What can hang from each mark:
q822: q149
q149: q505 q745
q745: q149
q505: q149
q403: q505
q205: q98 q149
q497: q98
q98: q205 q497 q599 q822

Every row comes from one small tree of marks. The marks that hang from a mark follow it in brackets, in the order of their numbers. Every link used is in the known rows. Which tree was each row made from?
Known rows:
q98(q599 q822): [-18.7 -16.8 -37.1  37.1  19.5 -24.1  11.1   8.2  14.9   1.6   8.8   6.5
   0.4  10.6  18.3 -36.3  17.3  23.7  18.8]
q497(q98(q599 q822(q149))): [  1.3 -19.0 -13.7  70.6  45.9  -8.2  -8.8  49.7   0.0 -23.6 -12.8  -4.1
  -0.6  21.9   1.8 -20.9  -3.8  17.2  11.2]
q98(q497 q599): [-14.4 -22.8 -12.5  10.5  11.6  -6.7  24.9  12.2  29.5  -1.1  14.3  10.7
   1.8  11.2  45.4 -46.8  -2.0   1.9  19.3]
q497(q98(q599)): [ 12.0  -9.1  -2.4  16.2  17.3   3.4   7.6  23.3   3.5  -1.7  -4.8   6.1
   5.8  14.2   9.8 -38.2 -10.9   4.9  10.9]
q205(q149(q505)): [ 42.5  53.6 -29.5  15.2  34.0  10.1 -17.5 -18.3  45.9 -17.2   1.9   8.6
   3.9   2.6  17.3 -13.4 -36.9  36.3  -0.3]
q497(q98): [ 20.6  11.0  13.2  19.2  21.4  22.4  -1.7  27.9   9.8  -1.5  -8.4  -0.7
  -5.0  13.8  -2.1 -15.9 -29.4 -11.3  10.3]
q505(q149): [ 25.7  16.6 -10.2  17.7  28.0  14.1   0.4  29.5  16.3  -6.1 -19.9 -14.9
  -7.9 -18.4   2.6   1.7 -17.2   4.3   0.4]
q497(q98(q205)): [ 25.0   7.0  11.1  18.1  35.7  -7.8  -2.3  24.8   9.7  -3.3 -12.4  -4.6
  -1.7  16.3  -5.4 -15.8 -17.9  -0.8   2.1]
q205(q98(q599) q149(q745)): [ 18.5   7.7 -52.2 -11.0   8.0   5.3  -6.2 -48.6  32.8  14.2  -8.8  15.6
  18.2   6.4  30.1 -14.1 -11.6  28.5   0.4]
q98(q599 q822(q149(q745))): [ -1.2   3.0 -58.9  44.1  17.2  -4.0 -20.6  14.9  18.1  -9.9  -1.3  -0.6
   5.9  28.4  13.2 -16.5  -6.9  44.3   8.7]
q149(q505 q745): [ 36.9  48.9 -25.9 -15.4   4.1  18.1 -22.8 -30.4  32.0  -0.3   7.1   7.1
   7.5  21.3   3.8 -23.5 -44.2  38.2  23.6]
q745(q149(q505)): [ 38.1  44.5 -15.4  24.0  37.6  16.5  -6.0  -6.6  17.3 -12.9   6.1 -14.2
  10.3   3.8   4.8 -12.3 -26.8  37.3   2.5]
q497(q98(q205 q599 q822(q149))): [  6.2 -22.7 -22.1  68.3  57.6 -35.2 -11.0  46.7  -1.4 -22.5 -18.1  -5.1
   3.3  24.4   1.8 -17.2   7.0  29.5   5.2]
q98(q205(q149(q505 q745)) q822): [ 40.1  53.2 -68.1  22.7  42.1 -26.7 -32.8 -30.7  44.0 -11.0 -11.6 -11.1
  22.4  20.4   2.1  -0.6 -32.6  76.3  11.1]
q98(q205(q149) q497 q599 q822): [-14.5 -19.2 -56.9  46.2  46.9 -49.7  12.7  12.4  39.4 -13.3  -0.9  -3.4
  18.6  12.3  39.2 -28.9   9.8  40.0   9.8]
q822(q149): [ 14.8  19.2  -6.6  40.1  27.9  21.4 -13.9  32.9  25.1 -16.3   3.7   3.5
 -18.8  12.7  17.0  -4.0 -19.4  -1.5  -8.1]
q505(q149(q745)): [ 35.4  34.4 -27.5  -2.1   8.7  27.1 -12.8  13.5  18.3   1.1 -25.4 -19.4
   0.7  -4.5  -4.8   5.5 -32.1  23.0   3.2]
q822(q149(q505 q745)): [ 44.8  54.4 -27.3  10.8  20.1  25.5 -39.7  -6.1  35.2 -20.5   0.0   4.0
   1.5  24.3   8.4  -6.3 -50.2  40.9  10.8]
q403(q505(q149)): [ 31.3  10.4  -8.2   7.6  50.9   2.1  11.9  60.0  34.3   2.7 -18.7 -29.3
  11.0 -21.6   8.6  13.6  -4.3  -4.4 -11.0]
q98(q497 q599 q822): [-35.3 -34.6 -27.8  36.7  20.2 -28.7  23.0  13.1  26.4  -4.7  10.7   0.4
   4.9  13.2  34.6 -44.4   4.8  14.7  34.6]

Write each row's tree:
[-21.4 -38.1 -30.5  60.9  52.1 -45.9   4.4  36.4  23.9 -20.7   1.0  -2.4
   3.3  22.0  37.7 -27.7  12.4  26.1  15.0]
q98(q205 q497 q599 q822(q149))
[-47.7 -59.6 -13.1  24.6  23.6 -33.3  24.0 -20.7  25.2   7.2   2.7  12.2
   1.7   3.8  36.2 -39.6  12.7  -3.4  44.1]
q205(q98(q497 q599 q822))
[ 43.3  29.2 -26.5 -14.5  33.4  14.4  -0.1  44.9  36.0   9.4 -24.1 -36.1
  21.6  -7.9   3.5  16.7 -21.5  11.9  -5.8]
q403(q505(q149(q745)))
[ -7.9  -7.8 -29.5  39.3  38.5 -11.3  -3.6 -26.8  34.3   2.2 -11.3   7.1
  -4.3  -4.3  12.1   2.3  -7.7   7.0   9.7]
q205(q98(q822) q149)
[-38.9 -42.0   5.5  25.8  28.7 -17.3  12.9 -16.4  31.9   5.9  -3.0   7.4
  -8.3   2.8  24.6 -19.2  -8.2 -17.1  42.2]
q205(q98(q497 q822))
[-23.2 -22.9 -13.8  37.5  38.8 -37.2  10.5  16.4  31.5  -1.9   2.9  -7.9
  -2.4  17.5  23.0 -21.2   0.4  10.5  26.2]
q98(q205 q497 q822)
[-29.5 -42.5 -36.1  36.6  37.3 -31.4  18.2 -21.4  37.3  -2.7  -7.9   9.7
  12.4  -0.4  41.3 -27.7   1.3  10.5  26.0]
q205(q98(q497 q599 q822) q149)
[ -5.6  -8.5 -26.1  34.3  23.4   5.9 -26.7 -15.4  21.9  -2.2 -12.8   5.6
  -8.6  19.0   5.0   6.7 -19.9  13.1  18.7]
q205(q98(q822(q149(q745))))
[  2.0  -3.9 -47.7  28.9  43.2 -33.8  -9.2 -50.9  34.7  -6.0  -8.2  17.5
  12.6  -0.3  21.3 -23.8  -0.8  44.9  25.6]
q205(q98(q599 q822) q149(q505))
[ -0.8 -29.8 -20.7  41.8  41.6 -42.2   4.6  24.2   1.1  -4.5 -13.1  -3.9
  10.7  21.1  -2.4 -33.5  11.4  27.3  17.5]
q497(q98(q205 q599 q822))
[-14.3 -21.7   3.8  46.5  53.0 -21.3 -18.2 -17.3  39.8 -22.4  -5.8   9.9
  -6.7   9.7  26.7 -13.6 -24.2   6.2  43.7]
q205(q98(q497 q822(q149(q505))))
[-20.3 -16.6  -5.8  66.5  41.7  -3.5  -4.4  38.6  31.6 -26.4   1.2  -5.7
 -11.9  17.3  25.2 -12.8 -21.3  -0.5  19.6]
q98(q497 q822(q149))
[ 53.9  73.3 -51.1  -4.7  17.6  22.2 -27.9 -32.6  46.9 -10.9  -2.6   0.0
  18.2  17.8   9.2  -6.3 -54.1  51.0   3.7]
q205(q149(q505 q745))
[ -4.8  -3.7 -17.9  30.5  52.1 -21.7  -7.1 -40.1  53.2 -13.1  -7.7   3.5
   8.9  -0.2  26.6 -15.3 -31.1  19.2  39.7]
q205(q98(q497 q822) q149(q505))
[ 43.7  25.6 -15.5  28.1  46.4  -2.9  -9.0  23.2  21.9 -14.1 -20.4  -7.6
   8.3  11.0   1.1  -0.8 -26.3  13.0 -14.5]
q497(q98(q205(q149)))
[ 31.2  28.1 -23.1  14.4  53.0 -23.0  -7.8 -10.0  56.2 -21.4   0.5   2.5
  14.6  10.0  34.1 -15.7 -33.7  33.6   8.3]
q98(q205(q149(q505)) q497)
[ -8.6 -20.4 -16.9  39.0  27.1 -16.2   8.6  24.9   0.3  -5.7  -9.7  -2.0
   7.8  15.1  -0.5 -37.9  -1.9  16.2  23.6]
q497(q98(q599 q822))
[-27.8 -35.1 -23.4  65.1  37.0 -20.6   5.2  37.6  26.0 -23.5   6.1   0.4
  -0.6  18.7  39.5 -29.8   0.4  13.6  22.4]
q98(q497 q599 q822(q149))
[-39.2 -60.3 -14.9  51.5  39.4 -26.9   5.4   1.2  23.3 -11.0  -2.5  12.4
  -3.0   8.0  41.3 -24.3   8.2  -2.2  32.3]
q205(q98(q497 q599 q822(q149)))
[ 42.1  49.2 -43.7  -6.6  32.6 -10.9 -19.0 -27.4  57.6 -14.1  -4.0  -7.4
  25.7  23.1  26.9 -12.0 -49.8  52.9  13.7]
q98(q205(q149(q505 q745)) q497)
[ 58.4  64.4 -53.8  -6.5  31.3  -6.2 -32.0 -32.3  45.9  -7.3  -5.0  -2.3
  20.1  19.1   9.3  -5.5 -41.4  62.4  -4.0]
q98(q205(q149(q505 q745)))
[ -9.2 -24.0 -17.9   9.0  27.7 -34.2  22.1  10.6  26.6   1.1  11.0   6.9
   6.8  15.3  44.9 -43.2  10.2  11.6  12.8]
q98(q205 q497 q599)
